What can hang from each mark
sidi: guvi
gidis: guvi tutok
kogev: tutok
tutok: gidis
kilan: guvi
vofa: guvi
guvi: kilan lefer ruko sebis vofa
lefer: guvi

Each row was made from one small tree. The marks that hang from a mark follow it in brackets, in alphabetical order. Every link used is in the known rows. Write each row's tree.
Known rows
lefer[guvi[kilan ruko sebis vofa]]: [ 4.23 -2.16  3.25 -1.27 -2.13 -0.12 -2.16  0.26  1.92  1.00 -0.30 -2.51
 -1.69  2.18 -3.34  2.39  6.56]
lefer[guvi]: [ 1.42  1.69  1.42 -1.21 -0.69 -2.57 -3.27  2.68 -2.20 -1.05 -1.31 -0.36
  0.25  2.49  3.23  2.07  3.09]
lefer[guvi[vofa]]: [ 4.35  0.98  1.47 -1.24 -1.60 -1.22 -2.43  1.66 -3.84 -1.59  0.26 -1.86
  0.54  2.59  2.06  1.10  2.49]
guvi[lefer ruko sebis vofa]: [ 2.63 -1.32  0.77 -1.43 -0.48 -1.31  1.22  2.97 -1.35  0.53  0.65 -1.13
 -1.64 -0.36 -4.55 -1.00  4.06]
tutok[gidis[guvi[vofa]]]: [ 2.68  0.56  0.17  0.24 -1.34 -1.17  1.16  1.87 -2.88 -2.91 -1.41 -0.42
  0.27  2.81  3.43 -1.33 -0.15]
kogev[tutok[gidis[guvi[sebis vofa]]]]: [ 6.21 -0.65 -1.19 -0.44 -1.53 -1.16  1.51 -1.18 -3.61  1.59 -2.70 -0.56
 -0.42  4.72  1.17 -1.33  0.42]
tutok[gidis[guvi[kilan lefer ruko sebis vofa]]]: [ 0.66 -3.73  1.85  0.14 -1.44 -0.93  1.54  0.69  4.24 -0.11 -1.00  0.63
  0.35  1.21 -3.02 -1.28  4.02]
sidi[guvi[vofa]]: [ 3.59  2.51  1.04 -1.57  0.07  0.87 -1.18  2.99 -4.28 -2.28  0.41  0.12
 -0.61  1.58  1.94  1.12 -0.78]
gidis[guvi]: [-1.27  2.60  0.60 -1.42  0.29 -0.80 -2.57  3.66 -1.33 -1.62 -0.23  0.64
  1.73  2.08  3.98 -0.28  1.45]
kilan[guvi[lefer ruko sebis vofa]]: [ 3.05 -3.43  0.55  0.15 -1.11 -2.39  0.54  1.37  0.48 -0.35  0.81 -3.36
 -0.02  0.31 -3.11 -1.65  4.51]
vofa[guvi[kilan lefer ruko]]: [-1.67  0.13  1.25 -2.97  1.68  0.39 -1.48  4.74  4.66 -0.57  0.45  3.87
  0.27 -2.64 -2.36  0.62  3.52]
kogev[tutok[gidis[guvi[sebis]]]]: [ 3.34  0.13 -1.36 -0.36 -0.67 -2.38  0.65 -0.15 -1.95  2.12 -4.12  0.93
 -0.75  4.55  2.30 -0.46  1.12]
lefer[guvi[sebis vofa]]: [ 5.26 -0.54  1.68 -0.36 -1.84 -1.97 -2.23  0.21 -3.17  0.45 -0.72 -2.82
 -0.65  3.10 -1.05  1.36  3.64]
sidi[guvi]: [ 0.66  3.31  0.93 -1.64  0.88 -0.41 -2.06  4.03 -2.80 -1.73 -1.07  1.58
 -0.96  1.46  2.96  2.06 -0.09]
guvi[kilan lefer sebis vofa]: [ 0.20 -0.52  2.34 -1.05 -0.22 -1.99 -1.80  1.64  0.23  0.37  1.94  1.87
  1.21 -1.00 -2.83 -1.00  7.06]
sidi[guvi[kilan ruko sebis]]: [ 0.48  0.37  2.81 -1.61  0.36  0.72 -1.75  2.41  2.93  0.89 -1.71  1.07
 -3.29  1.03 -2.54  3.23  4.00]
kilan[guvi[ruko sebis vofa]]: [ 4.93 -2.23  0.60  0.32 -1.53 -1.32  0.51  0.94 -0.82 -0.58 -0.22 -4.79
 -2.40  1.51 -2.15 -0.45  4.49]
kogev[tutok[gidis[guvi[kilan lefer ruko vofa]]]]: [ 2.18 -1.78  0.07 -2.15 -1.18  0.38  1.43  0.76  2.36  0.26 -0.38  2.37
  2.23  2.26  1.05 -1.88  2.24]
gidis[tutok]: [ 1.08  4.06  1.14 -0.36  1.32 -0.09 -0.76  4.94 -4.60 -1.55 -2.04  1.28
 -1.26  0.95  3.02 -0.25  3.52]
kogev[tutok[gidis[guvi[lefer]]]]: [ 0.50  0.45 -1.67 -1.34  0.05 -2.78  0.49  1.72 -1.15  0.21 -2.12  3.44
  2.85  3.00  4.58 -2.00 -0.03]
lefer[guvi[kilan vofa]]: [ 2.47  0.50  3.04 -1.56 -1.57 -0.77 -3.98  1.10 -0.39 -1.38  1.00 -0.18
  1.55  1.79  1.72  1.62  5.41]

Write each row's tree
[ 1.36 -0.78  0.21 -0.04 -0.54 -3.00 -1.25  2.26 -1.92 -2.80  2.26 -1.00
  3.19 -0.04  2.05 -2.52  3.42]
kilan[guvi[lefer vofa]]
[-2.37  1.29  1.25 -2.29  2.02 -1.00 -3.02  4.07  2.94 -0.99  0.93  5.10
  2.14 -2.52 -0.36  0.15  3.64]
vofa[guvi[kilan lefer]]
[-0.75 -1.45  1.40 -2.08  1.43 -0.30 -1.23  3.26  5.32  1.52 -0.59  2.88
 -1.12 -2.15 -5.45  0.90  4.70]
vofa[guvi[kilan lefer ruko sebis]]
[ 2.72 -0.48  2.38 -1.58 -0.95  0.30 -0.31  2.02  0.56  0.57  0.41 -1.06
 -2.95 -0.01 -3.86  0.73  6.92]
guvi[kilan ruko sebis vofa]
[ 2.46 -2.50  1.97  0.22 -1.78  0.06  1.41  0.33  2.74 -0.26 -2.01 -1.07
 -2.00  2.32 -2.01 -0.12  3.97]
tutok[gidis[guvi[kilan ruko sebis vofa]]]
[ 2.12 -2.14 -1.31 -1.12 -0.57 -2.07  2.29  0.87  1.18  2.56 -3.62  1.28
 -0.32  3.36 -0.63 -1.24  1.10]
kogev[tutok[gidis[guvi[lefer ruko sebis]]]]
[-1.57  0.87  1.03 -0.79  1.15  1.55 -0.17  5.23  0.86 -1.16 -1.28  1.15
  2.13  1.52  1.20 -1.84  1.49]
gidis[guvi[lefer ruko] tutok]
[ 1.08 -0.93 -0.04 -1.88  1.44 -0.90  0.18  3.86  1.90  1.30 -1.26  1.17
 -1.97 -1.39 -5.23  0.44  1.70]
vofa[guvi[lefer ruko sebis]]
[ 0.40  0.19  0.11 -0.41 -0.72 -1.16  1.71  3.49  0.42 -1.99 -3.37 -0.28
 -2.02  2.54  2.53  0.09  0.49]
tutok[gidis[guvi[ruko]]]
[ 3.11 -0.60  3.02 -2.17 -1.88  0.62 -2.33  1.71  1.38 -1.05  0.61 -1.47
 -0.35  1.75 -0.17  1.96  5.41]
lefer[guvi[kilan ruko vofa]]
[-0.41 -1.65  1.94  0.11 -0.96 -1.19  0.52  1.34  4.33  0.30 -3.49  0.42
 -2.31  2.29 -1.01  0.84  4.57]
tutok[gidis[guvi[kilan ruko sebis]]]
[-1.40 -0.18  1.68 -0.66 -0.73 -0.48  0.30  2.81  3.76 -1.83 -2.55  1.42
 -1.04  1.82  2.17  0.60  3.39]
tutok[gidis[guvi[kilan ruko]]]
[ 1.46 -1.01 -1.32 -0.56 -0.27 -3.47  0.75  0.18 -0.56  2.15 -3.15  2.47
  1.63  3.51  1.32 -1.73  1.12]
kogev[tutok[gidis[guvi[lefer sebis]]]]
[-2.97  0.20  2.76  0.34  1.27  0.19 -2.93  2.36  2.95  0.63 -0.96  3.20
  3.58  1.36 -0.17 -1.52  5.65]
gidis[guvi[kilan lefer sebis] tutok]
[-0.49 -0.21  2.77 -1.13  0.25  3.41 -0.69  3.62  2.69 -1.53  1.02  1.31
  3.46  0.87 -0.12 -2.24  3.80]
gidis[guvi[kilan lefer ruko vofa] tutok]
[-3.31 -1.43  1.57 -0.76 -0.29 -1.46  0.34  3.21  5.19 -1.64 -1.52  3.03
  1.31  0.68  1.19 -0.65  3.47]
tutok[gidis[guvi[kilan lefer ruko]]]
[-0.56 -1.51  0.41  0.83  0.07 -4.91 -1.93  1.70  0.16 -0.28 -0.20 -0.40
  1.50  0.45  0.05 -1.25  5.20]
kilan[guvi[lefer sebis]]
[ 1.80  1.08  2.23 -2.42 -0.69  0.99 -0.55  3.58  0.03 -1.42  1.36 -0.06
 -1.70 -0.53 -0.73  0.53  5.79]
guvi[kilan ruko vofa]
[-1.39 -0.26  1.41 -1.48  1.87 -1.65 -2.75  2.59  3.47  1.08 -0.02  4.19
  0.82 -2.03 -3.42  0.43  4.74]
vofa[guvi[kilan lefer sebis]]
[ 5.09 -2.05  0.29 -1.30 -1.91  0.65  1.54 -1.12  1.54  2.26 -2.25 -0.26
 -1.39  3.75 -1.10 -0.46  3.42]
kogev[tutok[gidis[guvi[kilan ruko sebis vofa]]]]
[ 2.08 -1.87  0.29 -0.62 -0.92 -1.63  0.32  2.91 -0.09 -2.41  1.78 -2.26
  1.22 -0.14 -0.03 -1.98  3.46]
kilan[guvi[lefer ruko vofa]]
[ 4.34 -1.02  0.58  0.85 -1.23 -2.64 -1.09  0.25 -2.72 -0.83  0.31 -3.51
 -0.45  1.52 -0.15 -0.93  4.51]
kilan[guvi[sebis vofa]]
[ 3.53 -0.99  3.24 -0.65 -1.78 -1.37 -3.69 -0.44  0.14  0.67  0.05 -1.17
  0.22  2.36 -1.35  1.94  6.61]
lefer[guvi[kilan sebis vofa]]
[-0.12 -0.66  2.81  0.33  0.37  1.32 -2.03  1.48  1.51  0.14  0.51  1.70
  4.07  1.40 -1.28 -2.42  5.00]
gidis[guvi[kilan lefer sebis vofa] tutok]
[ 3.34 -0.55  0.23 -0.42 -1.64  0.19  2.71  2.54 -1.08 -2.43 -1.88 -1.70
 -1.59  2.64  1.35 -0.82 -0.19]
tutok[gidis[guvi[ruko vofa]]]
[ 0.10  0.49 -0.30 -2.64  1.65 -0.35  0.05  5.40  1.33 -0.80 -0.45  2.09
 -0.67 -1.85 -2.03  0.18  0.56]
vofa[guvi[lefer ruko]]
[ 2.16  0.68  2.30 -1.00 -0.63 -1.06 -1.85  1.32 -1.25  0.25  0.95  0.34
 -1.22  0.04 -1.82  0.29  6.96]
guvi[kilan sebis vofa]
